What can hang from each mark:
E: V
V: E U
Z: B M V Y
M: E
N: Z
H: Z
U: M V

Every row comes from one small tree of marks. The marks that hang from a mark follow it in brackets, in alphabetical order. Every link used is in the known rows. Which tree was each row made from?
Known rows:
Z{B M}: |  1.154 | -6.027 |  1.170 |  1.725 |  3.023 |  1.111 |  0.287 | -1.957 | -0.720 |  3.087 | -0.695 |  1.865 |  1.770 |  3.484 | -0.786 |  0.817 |  0.714 | -2.363 |
U{M V{E}}: |  1.571 |  1.664 |  5.319 | -0.457 |  3.682 | -3.096 |  1.257 | -2.152 | -1.432 | -0.371 | -5.429 |  1.341 |  0.804 |  0.255 | -2.256 |  3.934 | -5.860 |  6.948 |
E{V}: |  2.486 | -1.072 |  2.093 |  0.967 |  1.654 | -1.766 |  0.723 |  2.503 | -1.898 | -0.431 |  1.144 |  0.462 |  1.753 |  5.077 | -0.446 |  1.621 |  0.204 |  1.184 |
M{E{V{U}}}: |  5.919 |  2.149 | -2.387 | -0.040 | -2.102 | -0.704 | -0.208 |  3.685 | -0.292 |  0.552 |  3.333 | -1.525 |  0.398 |  2.718 |  0.402 |  2.675 |  0.352 |  0.058 |
H{Z{Y}}: | -3.396 | -0.533 |  2.323 | -0.060 |  1.804 |  0.315 |  0.332 |  2.748 | -0.721 |  0.775 | -1.779 |  3.850 |  2.375 | -1.223 | -0.344 | -2.366 |  0.187 |  2.847 |
H{Z{M{E}}}: |  2.619 | -0.979 | -0.819 | -1.601 |  0.490 |  1.176 |  0.654 | -0.285 |  0.913 |  3.520 | -2.423 |  2.470 | -0.736 | -3.091 | -1.582 |  1.380 |  1.660 | -0.848 |
V{U{M}}: |  3.763 |  1.542 | -0.739 | -1.945 |  3.024 |  1.364 |  1.156 |  2.465 | -1.674 |  0.109 | -0.746 | -0.338 |  1.094 |  5.857 | -2.039 |  2.448 | -2.797 |  5.147 |
Z{B M{E} V{U} Y}: | -2.925 |  0.435 | -1.645 |  0.174 | -3.016 |  1.862 | -0.232 | -1.640 |  1.500 | -0.343 |  3.170 | -1.703 | -1.282 | -1.024 |  2.087 | -0.033 | -0.165 | -2.051 |
H{Z{B M{E} V{U}}}: |  1.757 |  2.000 | -4.476 | -1.270 | -3.153 |  2.067 | -1.751 | -2.798 |  2.757 |  2.164 | -0.205 | -0.674 | -2.228 | -2.435 | -0.289 |  0.596 |  2.650 | -1.656 |
H{Z{B V{E U} Y}}: | -2.971 |  2.000 | -1.854 |  1.641 | -1.107 | -2.106 | -1.947 | -0.174 |  1.645 | -1.945 | -1.148 |  1.294 |  1.052 | -3.097 |  0.894 | -4.265 |  0.505 |  1.991 |
M{E{V}}: |  3.802 | -0.342 |  1.023 |  0.746 | -0.990 | -2.193 |  0.145 |  2.597 | -1.126 |  1.927 |  1.704 |  0.704 | -0.272 |  0.943 | -1.411 |  2.437 |  0.285 | -0.065 |
V{U}: |  3.804 |  0.432 | -1.682 | -0.093 |  1.532 |  1.211 | -0.274 |  3.468 | -1.095 |  0.993 |  2.681 |  0.358 |  3.716 |  6.273 |  1.138 |  2.102 | -1.527 |  1.925 |
V{E U{M}}: |  4.948 |  1.226 | -1.317 | -0.610 |  3.806 | -1.831 |  1.364 |  2.070 | -1.303 | -1.068 | -2.193 |  0.453 |  1.138 |  2.952 | -1.869 |  1.086 | -3.437 |  5.033 |
H{Z{V}}: | -0.809 |  2.394 |  0.656 | -1.292 |  0.371 | -0.393 | -1.250 |  0.697 | -0.143 |  0.628 | -0.906 |  1.843 |  0.317 |  0.801 | -0.632 |  0.746 | -0.236 |  3.913 |
N{Z{B M V}}: | -0.212 | -1.570 |  2.580 | -1.386 |  2.514 |  1.094 | -2.980 | -1.796 | -2.208 |  2.078 | -0.052 | -0.492 |  1.125 |  2.424 | -0.083 |  1.234 | -2.246 | -2.975 |
Z{B V}: | -0.936 | -2.042 |  2.063 |  1.571 |  0.376 | -0.912 | -1.940 | -0.980 | -0.980 |  2.516 |  1.219 |  1.518 |  1.229 |  3.420 | -0.694 |  1.234 | -0.879 |  0.970 |

Write each row's tree:
|  4.916 |  2.208 | -1.707 | -2.238 |  0.086 |  0.793 |  0.627 |  2.463 | -0.832 |  2.265 | -0.414 | -0.175 | -0.779 |  1.700 | -2.839 |  3.239 | -2.506 |  3.855 | | V{U{M{E}}}
|  3.326 |  0.914 |  2.136 | -1.333 |  0.177 | -2.193 |  1.596 |  1.621 | -2.019 |  0.853 | -1.839 | -0.149 | -2.879 |  0.697 | -4.474 |  2.815 | -0.715 |  3.229 | | U{M{E{V}}}
| -3.245 |  1.219 |  0.637 | -1.748 |  0.822 |  2.693 | -2.439 | -0.137 | -1.423 | -1.319 |  2.102 | -2.407 |  1.638 |  2.139 |  2.627 | -1.117 | -2.537 | -2.574 | | N{Z{B M V{U} Y}}
| -2.810 |  1.607 |  0.321 |  0.744 |  0.780 | -2.410 |  0.174 | -0.766 | -0.224 | -3.028 | -1.432 | -0.609 | -0.639 | -0.189 | -0.912 | -2.073 | -2.935 |  4.548 | | Z{B V{E U{M}} Y}
| -2.005 | -2.335 |  1.098 |  0.996 | -2.029 | -0.247 |  0.664 | -1.368 |  1.128 |  0.793 | -2.743 |  1.235 | -2.239 | -5.478 | -1.620 | -2.949 |  4.976 | -3.181 | | H{Z{B M{E{V}} Y}}
| -1.596 | -1.251 |  2.163 |  0.406 | -0.551 | -0.481 |  2.639 |  1.071 | -0.576 | -1.608 |  1.292 | -0.815 | -1.066 | -1.188 |  0.790 |  0.226 |  0.748 | -1.670 | | Z{M{E{V}} Y}
|  0.019 | -1.500 | -1.457 |  1.250 | -2.560 |  0.822 |  1.075 |  0.018 |  0.862 | -0.798 |  2.305 | -2.111 | -0.791 | -0.228 |  1.372 | -1.024 |  2.576 | -3.681 | | Z{B M{E{V{U}}} Y}
|  0.050 | -3.194 |  0.874 |  2.279 |  2.125 | -2.614 | -0.326 | -3.931 |  0.214 | -0.331 | -0.777 |  0.849 |  0.272 |  0.701 |  0.121 |  0.281 | -0.977 | -1.131 | | Z{B M V{E}}
|  2.724 | -2.575 | -0.499 |  0.832 | -1.758 | -0.482 | -0.114 | -2.415 |  1.224 |  2.911 | -3.274 |  1.008 | -2.487 | -3.515 | -3.019 | -0.454 |  4.996 | -3.498 | | H{Z{B M{E{V}}}}
|  0.515 |  1.255 | -1.483 | -0.398 | -1.399 |  1.090 |  2.334 |  2.128 |  0.412 | -2.903 |  3.037 | -2.841 | -0.633 |  0.705 |  2.309 |  0.505 |  0.811 | -1.674 | | Z{M{E{V{U}}} Y}
|  4.591 |  0.110 | -4.234 | -0.046 | -2.853 |  0.989 | -0.394 | -1.270 |  2.199 |  1.507 | -1.202 | -1.118 | -1.782 | -1.581 | -1.213 | -0.403 |  5.227 | -3.381 | | H{Z{B M{E{V{U}}}}}
| -4.301 | -4.336 |  1.805 |  1.091 |  1.676 |  1.725 |  0.637 | -1.438 |  0.429 |  1.400 | -3.227 |  3.079 |  0.919 | -2.157 | -0.731 | -3.500 |  2.853 | -1.266 | | H{Z{B M Y}}
| -5.155 | -0.430 |  0.746 |  0.030 | -2.414 |  0.598 | -0.443 | -2.985 |  1.849 |  1.493 | -1.844 |  1.508 | -2.675 | -6.150 | -0.602 | -1.881 |  2.114 | -1.471 | | H{Z{B M{E} V Y}}
|  1.179 | -0.043 | -0.321 | -0.847 | -1.327 |  1.246 | -1.628 |  1.493 | -1.107 |  0.177 |  1.387 | -2.441 |  0.192 | -1.163 |  0.982 | -1.228 |  0.102 | -5.707 | | N{Z{B M{E{V{U}}} Y}}
|  1.496 |  2.461 | -0.271 | -2.598 | -0.613 |  1.522 | -0.216 |  3.715 | -1.649 | -1.859 |  2.412 | -3.451 |  0.434 | -0.046 |  2.125 |  0.133 | -1.425 | -3.570 | | N{Z{M{E{V{U}}} Y}}
| -3.232 |  2.049 | -2.929 | -0.687 | -3.588 |  2.195 | -0.915 | -1.974 |  2.805 |  0.214 |  0.139 | -0.455 | -2.258 | -4.506 |  0.892 | -1.813 |  2.461 | -1.180 | | H{Z{B M{E} V{U} Y}}
| -2.836 |  4.752 | -2.714 | -2.698 | -3.008 |  2.183 |  0.456 |  0.103 |  2.310 | -1.899 |  1.082 | -1.384 | -2.040 | -3.456 |  2.221 | -0.321 |  0.676 |  0.729 | | H{Z{M{E} V{U} Y}}
| -2.514 |  2.229 | -1.195 |  0.169 |  1.369 | -0.735 |  1.470 |  0.041 |  0.611 | -5.830 |  2.331 | -2.135 |  1.048 |  1.278 |  4.398 | -0.619 | -2.663 |  1.484 | | Z{M V{E U} Y}
| -4.799 | -3.005 |  2.486 |  2.717 |  1.739 | -2.369 |  0.612 | -2.974 |  0.074 | -2.453 | -0.610 |  0.748 |  0.229 | -1.479 |  1.352 | -2.246 | -1.135 | -0.941 | | Z{B M V{E} Y}
| -2.847 | -0.495 | -1.166 |  1.873 |  0.640 | -0.937 |  0.228 | -2.135 |  1.017 | -3.600 |  1.442 | -1.275 |  0.988 |  0.347 |  3.307 | -2.060 | -1.120 | -0.838 | | Z{B M V{E U} Y}
| -5.929 | -1.921 |  3.506 |  1.966 |  0.004 | -0.702 | -1.107 | -0.261 | -1.045 |  0.477 |  1.576 |  1.567 |  1.345 |  1.051 |  0.432 | -1.213 | -1.365 |  1.287 | | Z{B V Y}
